What can hang from each mark:
kefen: lote nezo
kaman: lote nezo
lote: kaman nezo
nezo: kaman lote morozig
ruris: morozig vupan
morozig: kaman kefen lote nezo ruris vupan

Every row comes from one small tree of marks. Brackets hold a mark, then the marks that hang from it, in alphabetical order. Every link used is in the known rows. Which tree was each row made from?
Known rows:
[nezo kaman lote morozig]: -2.82 -0.19 -1.29 -0.06 -3.34 -1.39 -1.68 +1.77 -2.03 -0.35 -0.48 -1.56 -2.35 +0.70 +1.34 +0.63 +0.37 -0.64 -1.60 -3.19 +1.39 -0.17
[kaman lote [nezo [morozig kefen ruris]]]: -1.62 -0.19 +0.41 +0.35 -1.93 +2.04 -1.02 +0.02 -2.10 +0.70 -2.03 -1.12 +0.14 -2.66 +1.03 -0.47 +1.16 +0.70 +0.07 -1.44 +1.27 +1.10
[ruris vupan]: -1.55 +0.03 +0.46 +0.17 -0.81 +0.04 -0.50 -0.06 -0.18 +0.21 +0.35 +0.21 -0.11 +1.01 +0.04 +0.22 +0.91 +1.06 +2.73 -0.22 -0.96 -2.46
[morozig [kaman nezo] kefen lote [ruris vupan]]: -1.69 +0.87 +1.87 +2.83 +2.10 +4.85 +0.25 -0.51 -1.27 +1.34 -1.11 -0.41 -1.97 +0.16 +0.16 -1.85 +1.59 +3.17 +4.73 -2.58 -1.38 -1.78
[nezo kaman [morozig ruris vupan]]: -4.81 -1.28 +0.05 +0.65 -4.70 -0.54 +0.35 +1.44 -1.86 -0.02 -2.18 -1.18 -2.65 -2.13 +1.41 -0.09 +1.28 +1.58 +2.06 -2.91 -0.62 -0.37
[nezo [kaman lote] [morozig ruris vupan]]: -5.51 -1.21 -0.72 +0.29 -4.88 +0.78 -0.66 +1.57 -2.18 +0.01 -3.05 -1.75 -1.48 -2.38 +1.60 -0.45 +0.84 +2.26 +2.50 -2.17 -0.41 +0.15
[ruris [morozig kaman kefen] vupan]: -0.77 +0.32 +2.29 +0.59 +0.33 +3.10 +0.38 -0.62 -0.05 +0.63 +0.51 +0.21 -1.72 +0.12 +0.22 -0.33 +2.09 +2.10 +3.50 +0.93 -2.60 -4.45
[lote kaman [nezo morozig]]: -0.78 -1.20 -2.82 -2.28 -2.02 -4.38 -2.43 +0.08 -0.34 -0.32 -0.02 -0.18 +0.20 -6.94 +1.44 +0.80 +0.96 -1.51 -0.23 -0.21 +1.00 +0.66
[ruris [morozig kefen lote nezo vupan]]: -1.46 +0.96 -0.95 +1.69 +1.02 +4.51 -1.48 -1.03 -0.35 -1.55 +0.27 -0.66 -3.83 -1.32 +0.41 -1.53 +1.83 +0.79 +3.57 +0.93 -1.32 -1.88
[morozig kaman ruris]: -0.77 -0.24 +0.60 +0.83 +0.81 +2.45 +2.33 +0.54 -0.16 +0.83 -1.51 +0.05 -1.35 +1.12 +0.46 -1.18 +0.01 +2.30 +2.21 -0.69 -1.50 -0.27
[ruris [morozig nezo] vupan]: -1.46 -0.33 -2.87 +0.17 -1.47 +1.49 -0.86 -0.20 +0.12 -0.32 +1.44 +0.40 -1.20 +1.73 -0.27 -0.26 +2.24 +1.35 +4.42 +1.62 -1.91 -3.97
[nezo kaman lote [morozig [ruris vupan]]]: -5.22 -0.59 -1.19 +0.26 -3.98 -0.40 -0.59 +2.13 -2.92 -0.16 -1.08 -1.13 -2.94 +1.47 +1.41 +0.35 +1.24 +1.76 +3.34 -3.92 -0.37 -2.70
[lote kaman [nezo [morozig kefen]]]: -0.42 -0.58 -1.00 -1.78 -1.02 -3.36 -3.29 -0.80 -0.69 -0.82 -0.21 -0.37 -0.84 -7.93 +1.80 +0.85 +1.33 -2.39 -0.49 -0.14 +1.25 +0.88
[kaman lote [nezo morozig]]: -1.12 -0.35 -1.28 -0.23 -3.01 +0.08 -1.72 +0.47 -1.05 +1.18 -0.89 -1.26 +1.67 -1.48 +0.68 -0.08 +0.84 +0.16 -1.76 -0.90 +1.77 +1.09
[kefen [lote [nezo kaman]]]: -0.77 -0.54 -2.18 -0.21 -0.87 -4.84 -2.24 +0.69 -0.73 -0.11 -0.17 -0.70 -0.77 +2.20 -0.17 -0.32 +0.23 +1.03 +1.95 -0.65 +1.40 +1.15
[lote kaman [nezo [morozig kefen ruris]]]: -1.27 -1.06 -1.16 -1.77 -0.80 -2.32 -1.79 -0.39 -1.32 -0.82 -1.18 -0.13 -1.30 -8.08 +1.74 +0.40 +1.28 -1.04 +1.80 -0.82 +0.51 +0.68
[kaman [nezo lote]]: +0.38 +0.70 -0.84 +0.81 +0.48 +1.51 -1.18 +0.76 -1.47 +0.38 +0.13 +0.15 -0.13 +1.90 -0.43 +0.35 +0.84 -0.37 -1.04 -2.62 +1.64 -0.84
[nezo [morozig kefen lote]]: -1.25 +0.77 +1.23 +0.56 -0.20 +0.68 -1.49 -0.55 -0.82 -0.60 -0.29 -1.85 -2.22 -2.85 +1.55 -0.89 -0.06 -0.32 -0.61 -0.86 +0.78 +1.37
[kaman nezo]: +0.73 -0.09 -0.37 +0.75 -0.27 +0.36 -0.49 -0.09 -0.39 +1.07 +0.17 +0.27 +1.15 -0.11 -0.64 +0.19 +0.99 -0.08 -0.90 -1.26 +0.98 +0.16
[kaman lote [nezo [morozig kefen vupan]]]: -2.27 +0.34 +1.77 +0.87 -2.80 +2.24 -2.66 -0.42 -1.63 +0.26 -1.75 -1.35 -0.42 -3.09 +1.37 -0.10 +1.91 +0.10 -0.88 -1.26 +1.33 +0.21
[ruris [morozig nezo vupan]]: -1.36 -0.14 -2.17 +0.70 -1.35 +2.43 -0.38 -0.12 +0.14 -0.85 +0.33 +0.24 -2.20 +0.19 -0.01 -0.55 +2.05 +0.75 +2.96 +1.37 -1.51 -2.64
[kefen lote nezo]: +0.85 +1.17 -3.60 +0.98 +0.80 -4.94 -0.92 +0.09 -0.07 -0.53 +0.85 -0.31 +0.54 +2.81 -0.87 -0.65 -1.00 +0.88 +0.87 +0.60 +2.11 +2.00
[kefen lote]: -0.15 +0.52 -1.41 +0.22 +0.06 -1.84 -0.68 +0.34 -0.30 -0.43 +0.37 -0.20 -0.12 +3.54 -0.65 -0.83 -0.87 +1.52 +1.29 +0.48 +0.94 +0.24
[lote kaman nezo]: +0.35 -0.81 -2.65 -1.71 +0.55 -2.94 -2.01 -0.28 +0.05 -0.39 +0.11 +0.63 +0.85 -5.45 +0.22 +0.74 +0.74 -1.20 +1.22 +0.21 +0.46 +0.11
[nezo [lote kaman]]: -0.58 +0.46 -2.96 -0.73 +0.64 +0.10 -1.80 +0.87 -1.30 -1.08 +0.34 +0.57 -0.13 -2.23 -0.14 +0.70 -0.19 -1.15 +0.39 -1.34 +0.89 -1.65
[nezo kaman lote]: -1.60 +0.21 -1.27 +0.47 -0.73 -0.01 -1.32 +1.47 -1.70 -0.42 -0.24 -0.68 -1.73 +1.92 +0.15 +0.51 +0.20 -0.41 -0.24 -2.86 +0.87 -0.69
[lote [nezo kaman morozig]]: -1.89 -1.48 -1.03 -1.01 -3.48 -4.41 -1.94 +0.66 -0.72 +0.39 -0.75 -1.40 -1.32 -2.64 +1.71 +0.65 +1.33 -0.70 -0.83 -1.59 +1.02 +1.58

Which tree is each row?
-0.93 +1.69 +0.16 +3.00 +1.80 -0.54 +0.44 -0.21 -0.80 -0.64 -1.55 -0.34 -2.92 +2.16 +0.24 -1.94 +0.18 +3.02 +3.93 -0.50 +0.20 +0.72
[morozig kaman [kefen lote nezo] ruris vupan]
+1.20 +0.71 +2.26 +1.93 +1.27 +2.67 -0.42 -0.78 -0.26 +1.38 -0.57 -0.08 -0.79 -0.03 +0.14 -0.61 +1.44 -0.12 -1.33 -1.17 +0.47 +0.16
[morozig [kaman nezo] kefen]
-1.81 +0.40 -3.78 +1.43 -0.99 +0.88 -2.59 +1.11 -1.38 -1.02 -0.09 -0.88 -3.13 +3.73 +0.46 -0.14 +0.83 -1.32 +0.30 -2.04 +1.03 -0.25
[morozig [nezo kaman lote]]
-3.83 +0.51 +1.76 +1.12 -3.21 +0.71 -2.60 +0.86 -2.58 -1.23 -1.31 -1.66 -4.43 -0.98 +1.91 +0.58 +1.61 -0.78 -0.68 -3.49 +1.04 -1.13
[nezo kaman lote [morozig kefen vupan]]
-0.40 +1.17 -0.38 +1.72 +1.11 +4.60 -1.99 -0.85 +0.15 -0.25 -1.34 -1.16 -2.18 +1.96 +1.32 -1.77 +0.67 -0.19 +0.66 +1.53 -0.13 +0.92
[morozig [kaman lote] kefen nezo]
-1.68 +0.28 -0.28 +0.70 +0.80 +3.14 +0.98 +0.24 +0.21 +0.95 +0.77 -0.42 -1.28 +0.37 -0.11 -1.42 +1.10 +3.73 +4.88 +0.15 -2.86 -3.78
[ruris [morozig kaman lote] vupan]
-3.11 -0.26 -2.49 +0.68 -2.26 +2.53 -3.10 -0.14 -1.18 -0.48 +0.12 -0.93 -1.53 +0.43 +0.24 -0.26 +2.60 +0.83 +4.38 +1.22 -1.24 -3.15
[ruris [morozig kefen [nezo [kaman lote]]] vupan]
-2.07 +0.48 +0.20 +0.91 -2.87 +0.99 -1.65 +1.03 -1.98 +0.09 -0.74 -0.70 -1.80 +0.10 +1.00 +0.35 +1.78 +0.06 -1.18 -3.54 +1.52 -1.33
[kaman [nezo lote [morozig vupan]]]
-2.07 -0.09 -2.47 -0.54 -1.54 -2.45 -1.53 +0.33 -1.98 -1.32 -0.63 -0.26 -1.23 -3.20 +0.54 -0.61 -0.33 +0.84 +2.36 -0.44 +1.25 +0.11
[nezo [morozig [kefen [lote kaman]] ruris]]
-0.11 +0.28 -0.69 +0.52 +1.66 +3.12 +1.39 +0.32 +0.41 +0.79 +0.34 -0.57 -1.06 -0.55 -0.12 -1.62 +0.10 +2.58 +2.10 +0.29 -1.92 -1.33
[ruris [morozig kaman lote]]
-0.78 +0.36 -0.95 +0.27 -2.01 +0.07 -1.58 +1.03 -1.81 +0.45 -0.03 -0.74 -0.65 +0.73 +0.68 +0.48 +0.97 -0.72 -2.34 -3.01 +2.15 -0.26
[kaman [nezo lote morozig]]
-2.52 -0.05 -1.39 +0.92 -2.25 -2.64 +0.77 +0.52 -0.95 -0.41 -1.40 -0.77 -1.52 -2.84 +1.27 -0.23 +0.75 +1.14 +1.79 -1.50 +0.23 +1.12
[kefen [nezo [morozig ruris vupan]]]
-0.86 +0.84 +2.42 +0.73 +2.27 +1.18 -2.10 -1.25 -0.39 -0.96 -1.02 -0.91 -2.91 -3.73 +1.24 -0.88 +1.27 +0.26 +2.64 -0.73 -0.13 +0.50
[morozig kefen [lote nezo] vupan]
+1.53 +1.48 +0.59 +1.95 +2.34 -0.84 -0.24 -0.93 +0.39 +0.20 -0.23 -0.53 -1.27 -0.77 +0.56 -0.55 +0.34 -0.51 -0.73 -0.01 +0.67 +1.82
[morozig kaman [kefen nezo]]
-1.90 +0.42 +3.01 +1.49 +0.84 +3.56 +1.11 -0.44 -0.75 +0.48 -1.27 +0.13 -2.54 +0.84 +0.82 -0.99 +1.30 +2.53 +4.54 -0.74 -2.29 -2.56
[morozig kaman kefen [ruris vupan]]
-0.74 +0.73 -5.44 -0.43 -1.03 -4.71 -2.44 +0.97 -1.32 -1.14 +0.62 -0.48 -0.14 -4.48 +0.77 +0.96 +0.00 -2.04 -1.43 -1.77 +2.59 +0.78
[kefen [nezo [lote kaman] morozig]]
-0.57 +0.35 +1.54 +0.22 +2.31 +2.32 -0.79 -0.93 +0.16 +0.52 +0.38 -0.55 -2.48 -1.77 +0.85 -1.12 +2.14 +2.52 +5.25 +0.54 -2.44 -3.06
[ruris [morozig kaman kefen [lote nezo]] vupan]
-2.31 +0.10 +1.70 +0.29 -1.09 +3.21 +0.28 +0.19 -1.14 +0.45 -2.69 -1.61 -1.87 -1.37 +2.19 -1.43 +0.22 +1.72 +1.00 -0.29 -0.49 +0.93
[nezo [morozig [kaman lote] kefen ruris]]
-1.82 +0.36 -2.88 +1.22 +0.05 +3.56 -0.82 -0.22 -0.01 -1.04 +0.38 -0.54 -2.78 -0.50 +0.03 -1.57 +1.44 +1.55 +4.02 +0.77 -1.55 -1.98
[ruris [morozig lote nezo vupan]]
-0.78 -0.20 -0.62 +1.10 +0.36 +4.00 +1.03 +0.67 -0.87 +1.92 -2.27 -0.33 +0.95 +0.83 -0.05 -1.40 +0.57 +2.71 +1.70 -1.28 -0.38 +0.17
[morozig [kaman lote nezo] ruris]
-3.37 -0.38 -1.05 +1.04 -2.05 +0.97 -0.17 +0.59 -1.77 +1.09 -0.53 -0.93 -0.66 -1.08 +0.58 -0.99 +1.36 +2.64 +3.78 -3.05 -0.27 -1.18
[kaman [nezo [morozig lote [ruris vupan]]]]
-3.37 +0.34 -2.57 +2.01 -2.52 -3.77 -1.77 +0.75 -1.03 -0.45 -0.68 -2.40 -2.03 -3.55 +1.19 -0.49 +0.52 +0.44 +0.48 -2.87 +1.24 +2.16
[kefen [nezo kaman [morozig lote vupan]]]
-0.47 +1.07 -2.85 +0.33 -1.00 -3.60 -1.26 +0.86 -1.08 -0.76 +0.29 -1.14 -1.16 +0.02 +1.17 +0.47 -0.11 -1.07 -1.92 -1.74 +2.32 +1.41
[kefen [nezo lote morozig]]
-0.71 +0.43 -0.51 +0.95 -0.15 +3.45 +0.20 +0.98 -1.12 +1.52 +0.85 +0.56 -0.73 +3.07 -0.60 -0.02 +2.53 +2.55 +2.76 -1.89 -1.37 -5.44
[ruris [morozig [kaman [nezo lote]]] vupan]
-1.71 +0.95 -2.65 +1.21 -2.55 -5.54 -1.41 +0.42 -0.60 -0.83 -0.06 -1.20 -1.16 +1.04 +0.55 -0.63 +0.00 +1.29 +0.76 -0.26 +1.96 +1.47
[kefen lote [nezo [morozig vupan]]]
-2.01 +0.99 +2.28 +2.22 +0.91 +2.56 +0.67 -0.01 -1.10 -0.51 -2.02 -0.24 -3.59 +3.11 +0.42 -2.14 +0.29 +3.61 +4.34 -0.57 -0.98 -0.89
[morozig kaman [kefen lote] ruris vupan]
-2.33 -0.18 +1.11 +1.04 +0.02 +2.56 +1.91 +0.46 -0.40 +0.96 -1.12 +0.21 -1.53 +1.97 +0.52 -1.05 +0.87 +3.38 +4.88 -0.98 -2.48 -2.68
[morozig kaman [ruris vupan]]
-0.03 +1.83 -0.14 +2.06 +2.08 +4.54 -1.93 -0.27 -0.58 -0.93 -0.43 -0.66 -4.63 +4.19 +1.36 -1.23 +0.86 -1.10 -0.03 -0.61 +0.26 -0.46
[morozig kaman kefen [nezo lote]]
-2.37 -1.28 +0.82 -0.49 -2.34 -2.41 -1.28 +0.21 -1.76 -0.17 -1.87 -1.32 -2.84 -4.03 +2.08 +0.27 +1.61 -0.22 +1.31 -2.08 +0.44 +1.51
[lote [nezo kaman [morozig kefen ruris]]]
-3.12 +0.87 -0.78 +3.08 -0.14 +2.79 -3.16 -0.54 -0.99 -1.47 -0.94 -1.59 -4.68 -0.74 +0.90 -1.40 +1.49 -0.42 +2.39 -1.47 -0.05 +0.38
[morozig kefen lote [nezo kaman] vupan]
-2.94 -1.14 +0.82 -0.71 -2.59 -1.19 +0.12 +0.36 -0.92 -0.30 -2.07 -0.58 -2.37 -3.35 +2.02 -0.20 +1.55 +1.39 +2.84 -1.28 -0.60 +0.09
[lote [nezo [morozig ruris vupan]]]
-2.52 +0.76 -1.85 +2.01 -1.73 -3.07 +0.89 +0.98 -0.77 -0.07 -1.64 -1.16 -2.51 +1.86 +1.04 -1.86 -0.01 +3.61 +2.94 -1.04 +0.47 +1.18
[kefen lote [nezo [morozig kaman ruris vupan]]]
-3.02 +0.45 -2.76 +1.22 -0.88 -2.49 +0.08 +0.40 -1.06 -0.12 -0.33 -1.37 -1.12 -2.02 +1.05 -1.02 +0.27 +2.31 +4.24 -1.80 -0.10 +0.44
[kefen [nezo [morozig lote [ruris vupan]]]]
-0.98 +0.67 +1.14 +1.07 +2.52 +3.05 +0.32 -0.50 -1.16 -0.61 -1.12 -0.66 -2.10 -1.89 +0.39 -1.49 -0.30 +1.30 +2.99 -1.15 -0.55 +0.63
[morozig kefen lote ruris]
-2.39 +0.20 +0.05 +1.47 -2.12 +1.06 -1.36 +0.22 -1.08 +0.54 -0.69 -1.30 -1.08 -2.51 +0.79 -0.87 +1.31 +0.95 +0.09 -2.71 +0.85 +0.40
[kaman [nezo [morozig lote vupan]]]
-1.82 +0.51 -4.32 +0.49 +0.88 +2.49 -3.03 -1.00 -0.59 -1.36 +1.60 +0.14 -1.80 -4.27 -0.22 -0.78 +1.94 +0.18 +5.54 +1.23 -1.45 -3.73
[ruris [morozig kefen [lote kaman] nezo] vupan]
+0.45 +0.47 +1.96 -0.14 +1.94 +1.94 -1.68 -0.89 +0.11 +0.44 -1.75 -1.03 -1.00 -1.19 +1.60 -0.94 +0.79 +0.44 +0.72 +0.99 -0.09 +1.18
[morozig [kaman [lote nezo]] kefen]
